Each row was made from one small tree. Brackets hold a mark, then the marks that hang from it, in alphabetical order. Every link used is in the known rows. Write each row's tree.
Known rows:
[mukiva kera]: [ 2.71 -0.11  0.02 -0.31 -0.30 -1.58  1.94  0.39 -1.59 -0.44 -1.52  0.01
  0.03  0.20  0.86  1.40  2.41 -0.03 -0.60  1.39  0.24 -1.85  1.03 -0.45
 -1.78 -0.37 -1.91  0.74]
[rerud [mukiva nedit solibuf]]: [ 0.97 -0.80  0.83  2.55 -1.40 -3.85  0.02  1.74 -1.20  1.96 -1.31 -3.23
  1.37 -1.49  1.86  1.65 -0.15  0.65 -2.28  2.54 -0.53 -2.09  0.39 -0.75
  0.12 -1.69 -0.31  2.91]
[milazez neba]: [-0.09  1.02 -0.27 -0.13  0.26  1.47  0.84 -0.55  0.80 -1.35 -1.90  0.04
 -1.29 -1.04  0.09  0.24 -0.12  0.19 -0.36 -1.55 -1.63 -0.67  1.58  1.16
  2.01 -0.65  0.99  0.36]
[mukiva neba rerud solibuf]: [ 2.83  1.20 -0.17  3.92 -1.79 -1.12  2.29 -0.54 -1.71  0.40 -3.59 -1.21
  1.88  1.42  0.40  0.55  0.57  0.69 -3.32 -1.41 -1.66 -3.63  3.21 -2.67
  0.23 -2.46  0.05  2.26]
[nedit [mukiva gigif kera solibuf]]: [ 2.15  0.76  0.85  0.76  0.16 -5.48  3.19  1.70 -3.28  1.39 -2.20 -2.29
  4.24  0.55  0.34  2.55  2.76  2.20 -3.44  1.47  0.55 -3.64  2.01 -0.98
 -0.15 -3.67 -2.77  3.05]
[gigif mukiva]: [-0.66  0.05  0.17 -0.85 -0.31 -1.27  0.54  2.13 -1.71  0.16  0.69  0.81
  0.17 -1.10  1.35  0.47 -1.37  0.36 -1.93  0.99  0.37 -0.12 -0.08 -1.45
  1.58 -0.60 -0.16  0.74]
[kera [mukiva neba nedit voso]]: [ 3.02 -1.12 -0.23  3.38  0.39 -1.56 -1.61  0.86 -0.56  1.32 -3.13  1.25
 -1.84 -4.31  3.86 -0.89 -0.03 -1.49  1.10  1.77 -1.13 -4.00  1.17  0.49
  1.17  0.21 -0.07  2.29]
[nedit [mukiva [neba savuvo] rerud]]: [-0.13  0.52 -2.25  0.95 -1.19 -2.77  4.17  1.34 -1.17  0.87 -1.28 -1.88
  1.58 -0.89  2.04 -0.92 -1.10  1.03 -1.59 -2.02 -0.79 -1.83  0.76 -0.99
  1.19 -2.24 -0.56  2.84]
[mukiva gigif nedit rerud voso]: [ 3.50 -0.70  0.66  5.61  1.61  0.68  2.01  1.11 -1.92  2.69 -3.49 -1.21
  3.14 -1.92  5.12 -1.97 -1.84 -1.75 -2.21 -1.76 -1.32 -4.40 -3.50 -2.26
  0.46 -3.23  1.28  1.65]
[nedit [mukiva neba]]: [-0.15  0.27 -1.93  0.47 -0.66 -3.79  1.35  1.39 -0.53  1.28 -0.96 -1.25
  0.82 -0.51 -0.10  0.10 -0.55  0.61 -0.47 -1.55 -0.25 -1.26  2.43 -0.51
  0.55 -1.23 -0.04  3.04]
[gigif [mukiva neba nedit solibuf voso]]: [ 2.79  0.26 -0.59  3.56 -1.10 -2.95 -1.35  1.77 -2.76  1.39 -4.09  0.31
 -0.95 -2.18  2.40  0.93 -1.10 -1.40 -2.28  0.68 -0.72 -4.69  1.45 -2.51
  1.27 -1.12 -0.73  3.81]
[kera [mukiva gigif neba nedit]]: [ 1.86 -0.85  0.56  3.32  0.22 -1.64  0.92  1.26 -0.58  1.57 -1.91  1.20
  1.04 -3.30  3.25 -1.06 -0.38  0.85 -0.36  0.54 -0.50 -2.78  0.61 -0.13
  2.65 -1.46  0.52  2.32]
[gigif [mukiva [neba savuvo] nedit rerud voso]]: [ 1.92 -0.05 -1.84  3.17 -1.17 -0.85  1.98  2.13 -2.48  0.93 -3.13  0.36
 -0.96 -3.21  5.13 -1.45 -3.01 -1.41 -2.10 -1.08 -1.10 -3.72 -1.39 -2.80
  1.99 -1.35 -0.15  3.04]
[milazez [neba bako]]: [-0.48  2.52 -0.47  0.30  0.08  1.69  2.12 -1.46  1.07 -2.71 -1.87 -0.25
 -1.88 -0.79  0.52 -0.11 -0.20  0.39 -1.01 -2.11 -1.41 -1.03  0.65  2.48
  2.92 -0.77  0.32  0.24]
[solibuf [mukiva gigif]]: [ 0.14  0.55  2.98  0.54  0.93 -0.39  0.20 -1.09 -0.84  0.68  0.69  0.92
  1.86 -0.75  1.78  0.13 -0.89  2.36 -1.26 -0.02  1.37 -2.39  0.14 -2.31
  2.30 -1.63  1.27 -0.91]
[solibuf [mukiva voso]]: [ 1.32  0.23  2.26  0.60  1.10 -0.35 -2.37 -1.48 -0.81  0.39 -0.52  1.00
 -1.06 -1.68  2.41  0.31 -0.63  0.05  0.13  1.30  0.74 -3.60  0.73 -1.65
  0.88  0.04  0.70 -0.96]
[neba [savuvo bako]]: [-0.31  1.24 -2.47 -0.65 -0.21  1.68  2.31 -1.12  0.26 -2.84 -1.27  0.29
 -1.87 -0.07  0.69 -0.35 -1.43 -0.21 -0.17  0.35  0.49 -0.57 -2.38  1.08
  2.29  1.31 -1.68  1.06]
[solibuf [mukiva kera voso]]: [ 3.23  0.18  2.23  0.40  0.89 -1.44 -0.98 -1.22 -1.94  0.05 -1.56  1.01
 -1.03 -1.55  3.02  1.23  1.17  0.05 -0.25  2.23  0.89 -4.87  1.51 -1.93
 -0.38 -0.25 -0.62 -0.46]
[nedit [mukiva gigif kera voso]]: [ 2.58  0.19 -0.49  0.67  1.75 -4.20  2.27  1.97 -2.66  1.54 -2.29 -1.20
  2.41 -0.65  1.63  1.29  1.45  0.64 -1.48  0.36  0.68 -3.51  0.58 -1.07
 -0.75 -2.26 -2.10  2.88]
[mukiva gigif kera neba nedit solibuf]: [ 5.90  0.58  0.04  5.90 -1.67 -4.00  2.91  0.37 -3.12  1.73 -6.54 -0.77
  2.62  0.03  1.49  1.81  2.42  0.88 -3.17 -0.87 -0.43 -6.65  2.39 -2.88
 -0.18 -3.52 -1.90  5.18]
[milazez [neba [bako savuvo]]]: [-0.94  3.06 -0.92 -0.15 -0.13  2.37  2.43 -1.59  1.32 -3.60 -1.87 -0.34
 -2.54 -0.63  1.29 -0.55 -0.67  0.96 -0.79 -1.74 -0.67 -1.48  0.06  2.28
  3.24 -0.84 -0.07  0.14]
[kera [mukiva voso]]: [ 1.84 -0.69  1.11  0.66  1.74 -0.82 -1.57  0.76 -0.84  0.22 -1.02  1.39
 -1.07 -3.06  2.81 -0.01  1.09 -0.34  0.72  3.53 -0.23 -2.31  0.63  1.14
  0.81  0.58 -1.00  0.09]
[bako [neba savuvo]]: [-1.16  0.81 -1.08 -0.46 -1.80  3.10  2.38 -1.18  0.40 -2.96 -1.22 -0.12
 -3.05  0.05  1.97  0.23 -1.95  0.24  1.56 -0.77  0.43  0.34 -0.85  1.96
  1.97 -0.65 -2.77  0.60]
[mukuf [mukiva nedit rerud voso]]: [ 2.17 -1.52  0.86  3.62 -0.82 -1.61  0.26  2.08 -0.69  2.23 -3.15 -2.83
 -1.01 -2.91  3.96 -1.19  0.07 -2.05  0.73  1.03 -1.65 -3.83 -1.82 -2.13
 -0.07 -2.52  0.37 -0.08]
[milazez [neba bako savuvo]]: [-1.04  3.03 -1.45 -0.04 -0.60  2.33  3.52 -1.88  0.84 -3.67 -2.30 -0.10
 -2.80 -1.56  1.47 -0.64 -0.27  1.16 -0.73 -2.26 -1.07 -1.20 -1.05  2.91
  3.90 -0.54 -1.37  0.46]
[savuvo bako neba]: [ 1.18  0.05 -2.29 -0.96  0.87  3.33  0.63 -1.46  2.46 -3.26 -2.24  0.65
 -2.15  1.70 -1.64  1.43 -4.25 -2.78 -0.37 -0.43 -0.87 -0.37  1.87  0.70
  3.59  2.43  2.55  3.13]
[nedit mukiva]: [-0.80 -0.03 -0.49 -0.67  0.00 -3.45  1.08  1.57 -0.85  1.26  0.22 -1.87
  1.65 -0.72  0.36  0.42 -0.05  0.47 -0.77  0.32 -0.05 -0.63  0.88  0.38
  0.30 -1.53 -0.50  1.67]

Write each row's tree:
[ 0.39  0.28 -0.90  1.04 -1.07 -1.04  2.60  2.16 -1.96  0.42 -0.54  0.67
  0.78 -0.81  2.30 -0.47 -2.40  0.35 -2.94 -1.28 -0.61 -1.12  0.97 -3.11
  1.80 -1.48  1.00  1.75] | [gigif [mukiva neba rerud]]
[ 1.32  1.08 -0.23  2.84 -0.37 -4.07  3.89  1.48 -2.40  1.95 -2.36 -2.39
  4.78  0.72  0.69  0.68  0.07  2.19 -3.94 -1.77 -0.64 -3.33  2.38 -2.35
  1.27 -4.31 -0.32  3.56] | [nedit [mukiva gigif neba rerud solibuf]]
[ 3.46 -0.31  1.58  3.13 -1.58 -1.82  2.23 -0.66 -1.89  1.23 -2.46 -0.27
  0.64 -2.11  4.90 -0.38 -0.57 -0.13 -1.71 -0.07 -0.70 -5.57  1.82 -3.09
  0.55 -2.41  1.36  1.04] | [solibuf [mukiva kera neba nedit rerud]]
[ 3.33  0.08  0.38  2.23 -2.45 -4.42  1.12  1.21 -1.44  0.57 -4.31 -1.71
 -1.38 -0.17 -0.15  2.14  3.67  1.04 -0.05  1.56 -0.38 -4.38  3.31 -2.87
 -0.68 -2.15 -2.37  1.57] | [mukuf [mukiva kera neba solibuf]]
[ 4.43 -0.21  1.14  3.01 -0.78 -3.07  1.66  2.52 -4.74  1.28 -3.99 -1.06
  1.30 -2.05  4.86  1.51  0.67 -1.63 -4.31  3.08 -1.09 -5.79  0.20 -2.66
 -0.26 -2.90 -1.81  2.55] | [gigif [mukiva kera nedit rerud solibuf voso]]
[ 3.55  0.17  1.09  1.87  0.84 -0.57  6.28  1.08 -2.98  0.49 -1.73 -0.61
  4.66  1.07  2.90  0.28  1.38  1.61 -3.71 -0.74 -0.07 -2.72 -0.74 -2.81
 -0.65 -3.61 -0.67  0.76] | [mukiva gigif kera rerud]
[ 7.18 -0.39 -1.32  6.87  0.40 -1.39  4.23  1.12 -3.09  2.26 -6.72 -0.31
  1.99 -1.49  5.36 -0.93 -0.16 -1.52 -2.34 -2.98 -1.41 -7.15 -0.30 -4.05
 -1.03 -3.23  0.07  4.42] | [mukiva gigif kera neba nedit rerud voso]
[ 7.52  0.02  1.94  6.57  0.63 -2.40  3.24  0.89 -4.91  2.22 -6.85 -2.23
  4.22 -0.76  5.04  1.33  2.62 -1.04 -4.70  1.45 -1.30 -8.39 -0.70 -2.97
 -1.42 -4.80 -2.16  3.17] | [mukiva gigif kera nedit rerud solibuf voso]
[ 1.94 -1.12  0.97  3.60  0.15 -2.05 -0.46  2.07 -0.48  2.42 -3.21 -1.74
 -0.53 -2.64  2.54 -0.66  0.31 -0.65  1.16  0.34 -0.35 -3.61 -2.22 -2.30
  0.75 -2.38 -0.18  0.63] | [mukuf [mukiva gigif nedit voso]]
[ 1.03  0.21 -0.60  2.05 -1.43 -3.72  0.45  1.12 -0.81  1.00 -1.55 -1.79
  0.59  0.05 -0.15  2.07 -0.08  2.03 -2.07  0.56 -0.10 -1.68  2.85 -1.97
  0.21 -0.76 -0.32  3.52] | [rerud [mukiva neba solibuf]]
[ 2.96  1.85 -0.10  1.99 -1.88 -3.01  4.39  1.42 -3.88 -0.84 -2.84 -0.21
  1.09  0.17  2.60  1.59  0.65  0.94 -5.08  0.54 -0.42 -4.20  2.26 -2.68
  1.11 -2.69 -1.87  2.77] | [gigif [mukiva kera [neba bako] rerud solibuf]]
[ 6.68  1.04  1.91  4.26  1.63 -1.72  3.63  0.31 -4.82  0.78 -5.48 -1.14
  4.21  1.28  2.83  2.24  3.49  0.75 -4.81  1.27 -0.42 -6.83  0.64 -3.43
 -1.62 -3.94 -2.81  1.98] | [mukiva gigif kera rerud solibuf voso]
[ 2.75  2.78 -2.63  4.92  0.86  1.72  5.31 -1.12 -1.32 -1.08 -4.24  0.66
  0.42 -0.19  3.66 -2.33 -1.90  1.25 -2.29 -5.27 -0.18 -4.30 -2.62 -2.28
  2.47 -1.84 -1.06  2.62] | [mukiva gigif [neba bako savuvo] rerud voso]
[ 1.05  1.37  0.73  2.14  0.06  0.70  3.44 -1.62 -0.97 -0.46 -1.11  0.95
  1.49 -0.46  3.09 -0.95 -2.58  2.28 -2.40 -2.11  0.60 -3.69  0.06 -3.47
  3.62 -1.91  1.61  0.62] | [solibuf [mukiva gigif [neba [savuvo bako]] rerud]]
[ 2.01 -0.42  1.52  1.39  2.62 -0.67 -0.42  0.98 -1.20  0.60 -1.10  1.66
  0.78 -2.60  2.82 -0.07  0.82  0.92 -0.20  2.44  0.31 -2.55 -0.21  0.23
  1.60 -0.50 -0.82  0.46] | [kera [mukiva gigif voso]]
[ 1.54  0.15  2.80  1.47  1.11 -1.87  0.54  0.76 -1.76  0.54 -1.03  0.59
  2.62 -1.42  1.47  1.19  2.18  2.41 -2.08  3.51  0.21 -2.62  1.24  0.27
  2.20 -1.96 -1.49  0.61] | [kera [mukiva gigif solibuf]]
[ 1.54 -0.53  0.35  1.76 -0.04 -0.75  1.85  0.92 -0.74  0.32 -0.89  0.91
  0.54 -2.24  3.15 -0.94  0.03  0.75 -0.82  1.11 -1.23 -1.97  1.94 -0.27
  1.63 -0.98  0.55  0.75] | [kera [mukiva neba rerud]]
[ 3.41 -0.65  2.25  3.47 -1.57 -4.36  1.84  2.07 -2.21  1.98 -4.24 -2.84
  1.27 -1.30  1.82  1.63  3.32  0.90 -1.15  2.45 -0.24 -5.01 -0.03 -2.55
  0.05 -4.06 -2.17  1.35] | [mukuf [mukiva gigif kera nedit solibuf]]
[ 1.95 -0.63 -0.79  3.08 -0.86 -0.37  2.77  0.75 -0.66 -0.03 -2.46  0.23
 -0.32 -3.63  5.02 -1.77 -1.30 -0.63 -0.81  1.34 -1.59 -3.35 -0.23  0.51
  2.86 -0.93  0.20  2.14] | [kera [mukiva [neba [savuvo bako]] nedit rerud]]
[ 3.82 -1.23  0.96  3.40 -0.02 -3.16  0.94  2.30 -1.63  2.13 -4.28 -1.72
 -0.51 -2.52  3.14  0.38  2.00 -0.68  0.76  1.34 -0.16 -4.90 -1.45 -2.57
 -0.53 -2.63 -1.49  1.14] | [mukuf [mukiva gigif kera nedit voso]]
[ 4.45 -0.17  0.89  3.09 -0.47 -2.23 -1.03 -1.05 -1.68  1.14 -3.74  0.87
 -1.84 -2.78  4.11  0.36 -0.04 -1.07  0.16  0.50  0.04 -6.61  2.00 -2.55
 -0.02 -0.54  0.34  1.79] | [solibuf [mukiva kera neba nedit voso]]
[ 1.65 -0.13  0.50 -0.30 -0.59 -1.82  3.75  2.68 -3.39  0.05 -0.37  0.08
  1.56 -0.83  3.42  0.80 -0.22  0.23 -3.68  1.52 -0.19 -1.77  0.18 -2.50
  0.33 -2.07 -0.78  0.88] | [gigif [mukiva kera rerud]]
[ 1.21  0.70 -2.02  2.26  0.00 -2.34  0.45  0.76 -0.10  0.17 -1.60 -0.92
 -1.69 -0.98  1.50  0.50 -1.40  0.58 -0.70 -0.97  0.18 -1.85  0.74 -1.10
  0.30  0.56 -0.14  3.25] | [rerud [mukiva [neba bako] voso]]
[ 5.11  1.69 -0.84  7.81 -1.47 -1.23  1.27 -1.03 -2.06  0.78 -6.88 -2.07
 -0.23 -1.09  3.97 -0.65 -0.34 -2.47 -3.00 -1.62 -2.47 -7.50  0.62 -1.25
  0.46 -2.56 -0.49  3.78] | [mukiva [neba bako] nedit rerud solibuf voso]
[ 5.37 -1.09 -0.39  3.16  0.25 -1.99 -0.38  0.73 -2.17  1.28 -4.79 -0.56
 -1.42 -2.56  3.95  0.53  1.66 -3.34  0.36  1.80 -0.77 -5.35 -0.66 -0.36
 -2.47 -0.42 -1.82  2.39] | [mukiva kera nedit voso]
[ 0.92  1.35 -2.41  1.54  0.31 -3.40  0.85  0.60 -0.70  0.49 -2.27 -1.06
 -0.68 -0.93  0.89 -0.08 -0.58 -0.36 -0.35 -1.77 -0.10 -2.94  1.48  0.11
  0.57 -0.67 -0.90  3.29] | [nedit [mukiva [neba bako] voso]]
[ 0.76  0.83  1.61  1.65  0.30 -0.71  0.40 -1.32 -0.52  0.70 -0.51  1.58
  1.03 -0.56  1.28 -0.15 -1.43  2.52 -1.01 -1.83  1.14 -3.00  1.66 -3.26
  2.50 -1.36  1.72  0.45] | [solibuf [mukiva gigif neba]]
[ 2.46 -0.19  3.05  3.73  1.21 -0.07  0.43 -0.56 -1.82  2.07 -1.64 -0.24
  2.24 -2.49  5.35 -1.14 -1.94 -0.07 -1.90 -0.12 -0.15 -5.25 -1.48 -3.03
  1.83 -2.84  2.04 -0.14] | [solibuf [mukiva gigif nedit rerud voso]]
[ 3.50  2.22 -1.60  2.74 -0.15 -1.58  5.19 -0.48 -1.44 -1.17 -3.36  1.10
  0.91  1.27  0.68  0.49  1.24  2.12 -2.05 -3.39  0.98 -3.38  1.13 -1.72
  0.65 -1.62 -1.69  3.17] | [mukiva gigif kera [neba bako]]
[ 2.04 -0.77 -1.54  3.70 -1.87 -2.09 -0.42  1.25  0.10  1.37 -4.61 -1.37
 -3.84 -3.43  2.74 -1.19 -0.05 -1.18  2.53 -0.49 -0.87 -4.23 -1.07 -1.98
  0.83 -0.87 -1.10  1.80] | [mukuf [mukiva [neba savuvo] nedit voso]]
[ 2.41  1.93 -0.46  2.99 -0.65 -1.69  1.64  1.03 -3.12 -0.34 -3.14  0.12
  0.00 -0.48  2.59  0.64 -1.05 -0.17 -4.15 -0.26 -0.69 -4.30  1.26 -2.60
  1.71 -1.79 -0.98  2.57] | [gigif [mukiva [neba bako] rerud solibuf voso]]
[ 0.64  1.69 -2.73  1.22  0.09 -2.93  1.02  0.51 -0.49 -0.13 -2.25 -1.19
 -1.12 -0.78  1.43 -0.42 -0.96  0.11 -0.18 -1.44  0.29 -3.27  1.10  0.07
  0.78 -0.68 -1.16  3.24] | [nedit [mukiva [neba [bako savuvo]] voso]]
[ 3.25  1.81 -2.20  1.75 -1.40 -1.82  3.50 -0.84 -0.89 -1.72 -3.17  0.67
 -1.71  0.65  0.66  0.63  1.56  0.36 -0.74 -1.83  0.16 -3.12  2.25 -0.44
 -0.52 -0.11 -1.88  2.65] | [mukiva kera [neba bako]]
[ 1.64  0.74 -1.66  2.93 -0.74 -1.72 -0.02  1.56 -1.61  0.44 -2.78  0.85
 -2.08 -2.73  3.37 -0.63 -2.62 -1.75 -1.39 -0.99 -0.40 -3.48 -0.46 -1.37
  1.97 -0.38 -0.07  3.19] | [gigif [mukiva [neba bako] nedit voso]]
[ 0.91  0.94 -0.27  1.14 -1.46 -2.67  0.26  1.51 -2.33  0.24 -1.78  0.71
  0.07 -0.27  0.24  1.52 -0.55  0.94 -2.96  0.37  0.03 -2.23  2.63 -2.53
  1.71 -1.12 -0.77  2.68] | [gigif [mukiva neba solibuf]]
[ 0.27 -0.09 -1.10  1.91 -0.04 -2.51  2.12  1.71 -0.24  1.39 -0.38 -0.75
  1.66 -0.17  0.57  0.65 -1.71  2.79 -1.69 -1.81  0.62 -0.41  0.81 -2.62
  1.07 -1.01  0.93  3.33] | [rerud [mukiva gigif neba]]
[ 2.92 -0.46 -0.88  4.44 -1.08 -3.97 -1.18  1.36 -1.28  2.17 -3.85 -2.19
 -0.48 -1.83  2.02  1.50 -0.60 -0.30 -1.45  0.87 -0.85 -4.13  1.71 -1.92
 -0.25 -0.79 -0.27  4.68] | [rerud [mukiva neba nedit solibuf voso]]
[ 2.53 -1.16  1.57  3.05  1.96 -1.12 -0.66  1.40 -1.25  1.69 -2.03  0.90
  0.79 -4.03  4.34 -0.73  0.22 -0.35 -0.11  2.54 -0.36 -3.58 -1.14  0.53
  1.77 -1.10 -0.34  1.26] | [kera [mukiva gigif nedit voso]]
[ 2.79  0.40  1.20  4.53 -1.40 -2.08  2.10  0.27 -1.59  0.46 -3.14 -0.84
  0.92 -2.73  4.32 -0.52  0.74  0.07 -2.53  2.06 -1.89 -4.79  1.50  0.76
  2.32 -2.47 -0.50  2.04] | [kera [mukiva [neba bako] nedit rerud solibuf]]
[ 2.20  0.12 -0.82  1.84 -1.53 -2.75  3.75  1.52 -1.00  0.24 -3.46 -0.64
 -0.93 -0.92  1.21  0.29  1.96  2.40  0.57 -0.89  0.60 -3.20  0.09 -3.21
  0.87 -2.22 -2.29  1.54] | [mukuf [mukiva gigif kera [neba savuvo]]]
[ 2.31 -0.43 -1.18  3.43 -0.72 -1.28  0.94  2.45 -2.36  1.61 -2.84  0.25
 -0.33 -2.74  4.50 -1.06 -2.97 -1.98 -2.27 -0.99 -1.28 -3.61 -0.21 -3.03
  1.26 -1.53  1.09  2.89] | [gigif [mukiva neba nedit rerud voso]]
[ 1.03 -0.53  2.23  1.37  1.47 -0.26  2.81  1.40 -1.43  0.73  0.17  0.56
  3.22 -1.95  3.60 -0.77  0.26  1.86 -2.02  1.87 -0.43 -1.50 -0.40 -0.27
  2.19 -2.29  0.24 -0.24] | [kera [mukiva gigif rerud]]
